Every row comes from one small tree of marks. The marks that hang from a mark follow it in brackets, in the order of their numbers. Every link used is in the known rows. Which tree was each row made from?
Known rows
j613[j94[j757[j138[j645] j949]] j279]: [ 39  18  29   5   9  29  10   6 -24  17 -30 -51 -23   7   7  -1   7 -16
 -16  -8   6  25   1  21  45 -52  33  39 -33  12 -14 -12  26]
j757[j94[j613 j645[j103 j455]] j138 j949]: [-15   8  -9 -66 -15   6  64  45   7  13 -49  17 -46   0  18 -33 -81 -48
  11  10 -42  29 -16  10  86  -4  28  29  -8  33 -60 -11  46]
j643[j613[j94[j757[j138]] j279]]: [ 25  25  48  25  -1  14 -12  -1  -5 -22  -8 -54 -39  32  13 -16  40   9
 -10 -23  -9  -2  -5  -1  47 -21  26  37 -38 -36   3 -28  13]
j479[j645[j103 j455[j757[j138[j613[j279]] j300]]]]: [-73  32  13  12  -2  20  12 -33 -15   6   3  32   2  17  -2 -11  14  -1
  31   4 -18 -10 -18 -25  65  -2  21  15  -6  10 -21  -2 -17]
j455[j645[j103] j757[j94]]: [-31 -24  26   2  -6  23  36  -2 -17   6  -3  44  14  12   8   2 -33 -51
   6 -21 -36  27 -10  13  24  10   1  20   1  16  16 -16 -53]
j94[j613]: [  6   3  -2 -40   5   6  10   4  11  -7  -7  -2 -20  16  13 -22   2 -22
   9 -24 -11   5  20   4  18   4  19  12  -9  24   4   0  20]
j645[j103[j613[j279]] j479]: [-95  -7  11  19 -39  65  20 -30 -33 -40  22 -18 -17  21 -12  11  45  23
  15 -27 -41   2  30 -21  23   2   0  16  11 -50 -16 -20 -19]
j138[j645[j455[j757]]]: [-20  -5  13   6  60  16 -29 -55 -35   2 -13  56  34 -11   6  -5 -14 -14
  -2 -17  10 -10   4  20  17 -32 -16  21  -9   6  16  11 -32]
j455[j645 j757]: [-16 -12  18   2  29  13  15 -17 -15  16   0  43  27  -9   1 -13 -18 -20
 -14 -18 -26  -1  -5  12  -6  -5   9  11   1  37  40   1 -43]
j103[j613[j94 j279] j645[j455 j479]]: [-79  18  16  20  37  83 -73 -61 -56 -24 -19 -25 -28  25  -1  12  62  32
   0 -28   8 -54  35  -7  47 -47   0  38   9 -51  41 -44   1]
j300[j645[j103[j613[j279]]] j757[j94 j138 j949]]: [ -4 -20  27 -31 -47 -10  20  52 -13  -5 -21 -19 -57 -22  23 -14 -23 -18
  -4 -28  -7  28 -49  12  24  34   7  36   4  12 -49 -12   0]
j643[j613[j94[j645[j479] j757[j949]]]]: [  2  19  27   3  -4  27 -11  -5  12 -10 -29 -30 -17   4  15 -23   8  65
 -26  -8 -35  -9  10   8  19 -17  25  33 -22 -50  19   1   7]
j138[j645[j103[j613] j479]]: [-77 -12   9  14 -15  51  -3 -58 -38 -23   9  14   7  -9  11  36  30  13
  -6 -28 -23 -10  32   6  -5  -7 -32  -3  12 -40 -13   3 -39]
j479[j645[j103]]: [-51   4  13  -5 -49  23   9  -7   9  14  14   7   9   3 -14  20  20  15
  14   5 -11  -4   0  -9  11  14   5 -19   4  -5  -3  -4 -13]
j455[j645[j479] j757[j300 j949]]: [-37   5 -21   7  21  17  45  -7 -13  20 -13  34  11 -16  12  -3 -40  -8
 -28 -20 -48   9 -25 -17   4 -13  10  19  14  23   6  31 -49]
j455[j645[j103[j613[j94[j757]]]]]: [-48 -11  36   2 -25  40   4  -4 -21 -11  -4   5  -7   8  -3  34  20  24
 -20 -14 -48 -13  25   1  12   0  -1  12  -2 -18  32   1 -24]
j94[j645 j757[j300]]: [ -5  24   3 -13   6   6  15   2  12  27 -49  12  -5  31  14 -14 -22  60
 -23  25 -20 -12  12   1   2  -3  62  25   5  -4  -3  27  37]
j643[j613[j94[j757[j300[j645] j479 j949]] j279]]: [ 40  27  43  14   7  14 -11   3   9 -13 -24 -71 -38  47  38  10  17  57
 -27 -30  -9   5 -22 -16  44 -25   8  37 -25 -36   7  -1   0]
j757[j94 j138 j300 j455 j479]: [   9   73  -29    0   15  -63   61   -3    5   49  -27  -20  -74   64
   79   27  -90  -62   -3   29  -12   29  -93   17   56  -11   -8   41
   -3   15 -101  -60  -44]
j643[j613[j94[j645[j479] j757[j300 j455]]]]: [ -7  41  27  11  11   2 -17 -19  11  -4 -37 -22 -42  37  35 -11  12  57
 -17 -11 -29 -14  -4   4  21 -24  22  41 -22 -56   9  -2 -12]
j479[j645[j103[j613[j279]] j455[j757]]]: [-86  10  24   7   3  45 -10 -37 -31  -1   5  23   9  16 -29 -14  31  22
  28 -23 -21 -18   5 -18  53   4  22  19  -7  -2  20 -19 -17]
j949[j757[j94[j645] j138 j479]]: [ 32  51  -9   8  -8  18  22  -4  -1  26 -33 -13  -7  31  33 -11 -79  -6
 -12  35  -3   6 -42  40  16   1  44  22  -8  24 -55 -52   7]
j300[j645]: [  1 -13  15 -17  20  -7 -20  11   3   7 -11   3  -7  -8  13  20 -11  23
  -6 -10  14  -6 -18   7 -16   0 -25  -5  14   3  16  18  -5]
j94[j613 j757[j138 j455 j479[j645[j103]] j949]]: [ -6  56 -15 -57 -13  -9  94   1  26  48 -26  -6 -39  16  22  -9 -69   3
 -27  22 -46  37 -29  29  41 -13  53  47 -14  40 -68 -31   5]
j103[j645[j455[j757[j138[j613] j300 j949]] j479]]: [-63  40 -32  14  40  30  -5 -45 -24   1 -19  46   3 -21  13  -8 -22   5
 -14  16  -2 -26 -15 -11  25 -27   7  23  29 -19 -20   1 -14]
j103[j613 j645[j455[j757[j94 j300 j949]] j479]]: [-85  26 -29  11  55  46 -31 -47 -44  -7 -31  25 -16  -2  10   3  -7  13
 -17 -22  -7 -41  -3 -19  30  -7   9  41  34 -35   8 -25 -15]
j455[j757[j94[j613] j138]]: [  7  20  -9 -20  32 -13  43   9  -9  14 -11  14 -21   4  28 -52 -45 -97
  18  -6 -12  35 -29  24  40  16  44  42  -4  43 -30 -42  -8]
j949[j757[j455 j479]]: [ 34  56  -8  20  14   3   6 -33   3  19 -21  -4  -3  36  17   8 -61  31
 -14   7  11   9 -39  29 -13 -16  15  28 -16  16 -32 -33 -28]
j949[j757[j94 j479]]: [ 46  36 -10  24  -2  19  -2 -16   6   7 -19 -14   8  41  27  11 -52   1
 -12   9  11  13 -31  26   7   7  21  27 -13   9 -27 -45 -10]

Which tree is each row?
[-80  11  31   5 -15  50 -33 -27 -25  -6  -1  -5 -11  24 -21  12  49  31
  27 -15 -18 -27  13 -19  62  -9  10  15 -14 -22  22 -19  -5]	j479[j645[j103[j613[j94 j279]] j455]]
[ 20  32  10  -1  23  10  38  -1 -22  17 -24  -8 -13 -24  15 -64 -28  -9
  11  -1 -19  22 -16  13  38 -27  38  32 -16  55 -21  -5  10]	j455[j757[j138[j613[j94[j645] j279]] j949]]
[-13  23  18 -38 -15  -5  84 -17   1  29 -18 -12 -70  76  63  21 -69 -78
   2 -16 -42  42 -45  40  83 -24 -13  42 -26  46 -67 -82 -43]	j757[j94[j613[j279]] j138 j455[j645[j103]] j479]
[-22 -24  35 -21  -4  35  44  -4 -13  -2  -7  28  -4  38  15 -15 -17 -67
  16 -51 -38  33   6  11  48   4  15  34 -13  37  20 -24 -32]	j455[j645[j103] j757[j94[j613[j279]]]]
[-56  12  23  -8  -8  53 -19 -12 -20  -8 -26   3  -9  21   0 -16   7  35
  22  26 -32  -2  24  12  37 -42  13  29  -3 -46  22   2 -10]	j613[j94[j645[j103 j455 j479]]]
[-20   4  52  27  30  54 -36 -81 -48 -30 -12  23   9  21  27  -5  46   4
  30 -37   6   2  38  12  65 -53 -28  37 -36  -1  15   7 -34]	j138[j613[j94 j279] j645[j103 j455[j757]]]
[ 23  36   4 -33  26 -18  54 -46  -6  40 -29 -21 -63  66  80  13 -65 -85
  -1 -25   1  36 -43  59  73 -40 -17  46 -32  52 -79 -86 -31]	j757[j94[j613[j279]] j138[j645] j455 j479]
[-35 -11  19 -11  -3 -10  18 -15  -9  17 -23  22 -50  35  29  43 -34 -32
  -2 -41 -27   6 -16  19  36   1 -35  23 -14   5 -10 -41 -45]	j757[j94 j455[j645[j103[j613]]]]
[-19  14  14  -8  -1  37 -20  -9 -11  11 -27 -22 -13  12  15 -19  11  28
  10  16 -19  -4  20  24  10 -38  14  19  -3 -21  23  -6  -3]	j613[j94[j645[j479]]]
[-58 -26  22 -13  -6  55  51 -24 -17  -9   0  33   0  37  17 -12 -12 -61
  12 -47 -50  34   9  15  47  -3  15  38  -3  17  15 -33 -50]	j455[j645[j103 j479] j757[j94[j613[j279]]]]
[ 47  35   3  -4  22   4  -3 -12   8   9 -46  -4 -40  59  22  -6 -44 -35
   9 -51  25  20 -19  25  31  -4  32  47 -36  39 -27 -46  16]	j949[j757[j94[j613[j279]] j455]]
[-17  42  22  17  19  58 -43 -39 -36   0 -27 -66 -37  51  23  28  48  44
 -22 -18  12 -36  19  -6  25 -26  30  39   9 -28  24 -43  16]	j103[j613[j94[j757[j300 j479]] j279] j645]
[-27  15   8 -29 -14  41  49  -6   3  15 -42  22  21  19  -8 -20 -68 100
 -27  54 -52  16  10  12  41 -28  44  43   3 -20 -16  13  21]	j94[j645[j103 j455] j757[j479 j949]]
[-82  15  19   1 -12  36 -35 -23 -18  -2   2   9  -5   8 -16  15  38  32
  22  -1 -22 -30   9 -16  48  -2   5   8  -6 -27  23 -10 -17]	j479[j645[j103[j613[j94]] j455]]
[-57   6   9 -42 -14  36  46  -3 -11  -2 -31  12 -49  47  24 -32 -32 -58
  30   1 -36  18   3  18  94 -14  33  41 -10   5 -49 -45  25]	j757[j94[j613[j279] j645[j103 j455 j479]] j138]
[-17  45 -12   5  34 -50  20 -23   0  23 -36  -1 -97  45  86  30 -35 -45
   7 -25   9   6 -66  10  58 -16 -33  36  -8  19 -86 -31 -28]	j757[j94 j138[j613[j279]] j300[j645[j479]] j455]
[ 11  54 -14  13  16   0  -4  10  -7  18 -54  17 -23  34  23  -8 -68 -24
   0  21   5 -12 -45   3  32   5  51  28  -8  14 -51  -9  30]	j949[j757[j94[j645[j455]] j138 j300]]
[ 21  15  -7 -23   8  -7  13  12  13   2 -33 -28 -59  76  51   3  -3 -63
  19 -45   3  16 -10 -21  68  11  21  34 -15  21 -26 -14  24]	j757[j94[j613[j279]] j300]
[-37  15   5   6  52  53 -28 -51 -47  -3 -28  -8 -12  26   6  -7  -5  19
  -9 -36   8 -27   0  -6  57 -21  10  43  11   0  19 -55   4]	j103[j613[j279] j645[j455[j757[j94 j479 j949]]]]
[-48 -15  23  29 -25  60   0 -90 -25 -34  12  12   7  16  33  27  55  22
   6 -41  -6  -4  47   9  25 -29 -48  -1 -14 -13 -27   8 -34]	j138[j613[j279] j645[j103 j479]]
[  4  19  -9   7   7  18  40 -34 -10   9 -17   4  -8 -28  18   1 -14  15
 -43   1 -12   8   8  23  22 -25  18  26 -15  15 -52   2  15]	j94[j757[j138[j613[j279] j645[j479]] j949]]
[ 10  23   7 -59   5  27  39 -20  23  26 -39  -3  -3  48  30 -43 -34  58
 -24  22 -42   2  34  39  19 -11  69  43  -5  23   2 -17  36]	j94[j613 j645 j757[j479]]
[ 14  -1   8  -7 -27 -21  -2  -3 -15   8  -2  16  -5 -29  21 -30  -1 -40
 -12   4  11   2 -24  38 -15   9  16  22  -9  12 -37  -2 -15]	j300[j757[j138[j645]]]
[-30   1  44  -1 -32  71  -1  -9 -21  -7 -18 -45 -22  50   1 -14  35  25
  31  -9 -22  14  32   8  43 -50  20  25 -15 -23  12 -15   7]	j613[j94[j645[j103 j479]] j279]
[-17  14  34  11 -18  55  -5 -46  -9 -17 -19 -20 -17  36  25 -20  49  62
   8  -3 -23  -1  52  18  43 -36  22  36 -24 -14   6  -9  13]	j138[j613[j94[j645[j103 j479] j757] j279]]
[ -6  82  -9  29   6  -1  22 -36 -27  19 -25  -4 -30  36  39  37 -60   4
 -16   4  -6  -2 -56  10  -2 -10  10  26  -6  10 -82 -18 -35]	j949[j757[j138[j645[j103[j613]]] j300 j455 j479]]
[-28  47  -3   3  25  20 -20 -15 -19  13 -28 -34 -26  15  15   8  11  58
 -22   5 -29 -27  -3  -9  41 -11  31  44  -9 -17  14 -11  -2]	j103[j613[j94[j757[j300 j479[j645[j455]] j949]]]]
[ 19  23  -2 -75  22  -2  48   6  30  40 -71  15 -35  16  13 -43 -64  46
 -23 -12 -33  17  20  33  22 -21  64  50 -18  47 -11   9  53]	j94[j613 j645 j757[j455 j949]]
[-41  42   8  19   2  24  30 -34 -21  17   8 -19   1  47  21 -12   2  18
  15 -10 -28  10 -27 -22  31   6  38  26   9  14 -10 -23 -42]	j455[j757[j300 j479[j645[j103[j613[j279]]]]]]
[ 22  21  35  20   4   6 -27  -3  10 -24 -11 -31 -20  16  17  -7  31  30
 -17 -13 -15  -8   2   2  19  -5  14  29 -29 -52  24  -8  -4]	j643[j613[j94[j757]]]
[-101   17  -13   16   56   57  -48  -68  -51  -17  -11   34    4  -11
   -9  -10   20   28  -10  -17   -5  -51   20   -4   10  -14   10   33
   34  -40   32  -32  -24]	j103[j613 j645[j455[j757] j479]]
[ -5  14  -2  -6  17  -6  36  31  -6  11 -20  12  -2 -13   9  -7 -50   4
   2 -12 -14  33 -42 -28   0   7  16  20  21  18 -12  45 -16]	j455[j757[j300[j645[j103]] j949]]
[ 27  27  34   6   3  34  -9 -49  -3   1 -25 -38 -16  48  41 -23  32  69
  -3   3  -9  -6  37  29  44 -41  21  40 -33  12  12 -20  17]	j138[j613[j94[j645 j757[j479]] j279]]
[ -3  25  -5 -38 -16  -3  63  -4   7  40 -48 -19 -49  40  43   8 -94  38
  -8  -5 -42  34 -34  30  52 -20 -14  39  -8  18 -54 -47 -20]	j757[j94[j645[j103[j613]]] j455 j479 j949]
[-78 -25  15   1 -42  46  28 -18  -9 -10  16  30  12   2  -4  35   6   5
 -14  -5 -49  -2  15  -2   2  -9 -25  -8  12 -25   8   9 -47]	j455[j645[j103 j479]]
[-53   8  31   2  25  57 -45 -35 -43 -14 -26 -35 -35  35   2 -21  48  47
  16 -30 -23 -36  37   2  53 -38  17  38 -15 -20  34 -28  13]	j103[j613[j94[j645[j455 j479]] j279]]
[ 23  57  -3  19  -2   3  30 -32 -14  27 -28   4 -18  38  45  32 -87 -38
 -10   8   9  27 -58  48  14 -16   1  31 -20  16 -81 -55 -39]	j949[j757[j94 j138[j645[j103]] j455 j479]]
[-47  58   2  14   5  13  18 -30 -42   3  -9 -16 -28  33  50  37 -24 -14
  -5  35 -31  -7 -36  -7  49 -30 -14  21   6 -24 -60  -7 -44]	j757[j138[j645[j103[j613[j94]] j455]] j300 j479]
[-21  45 -22  -1  -8  -1  65  -2 -21  18 -16  -2 -11   0  38  36 -76  -7
 -25  39 -34  18 -56 -19  48 -32 -17  11  10   2 -91  25 -28]	j757[j138[j645[j103 j455]] j300 j479 j949]
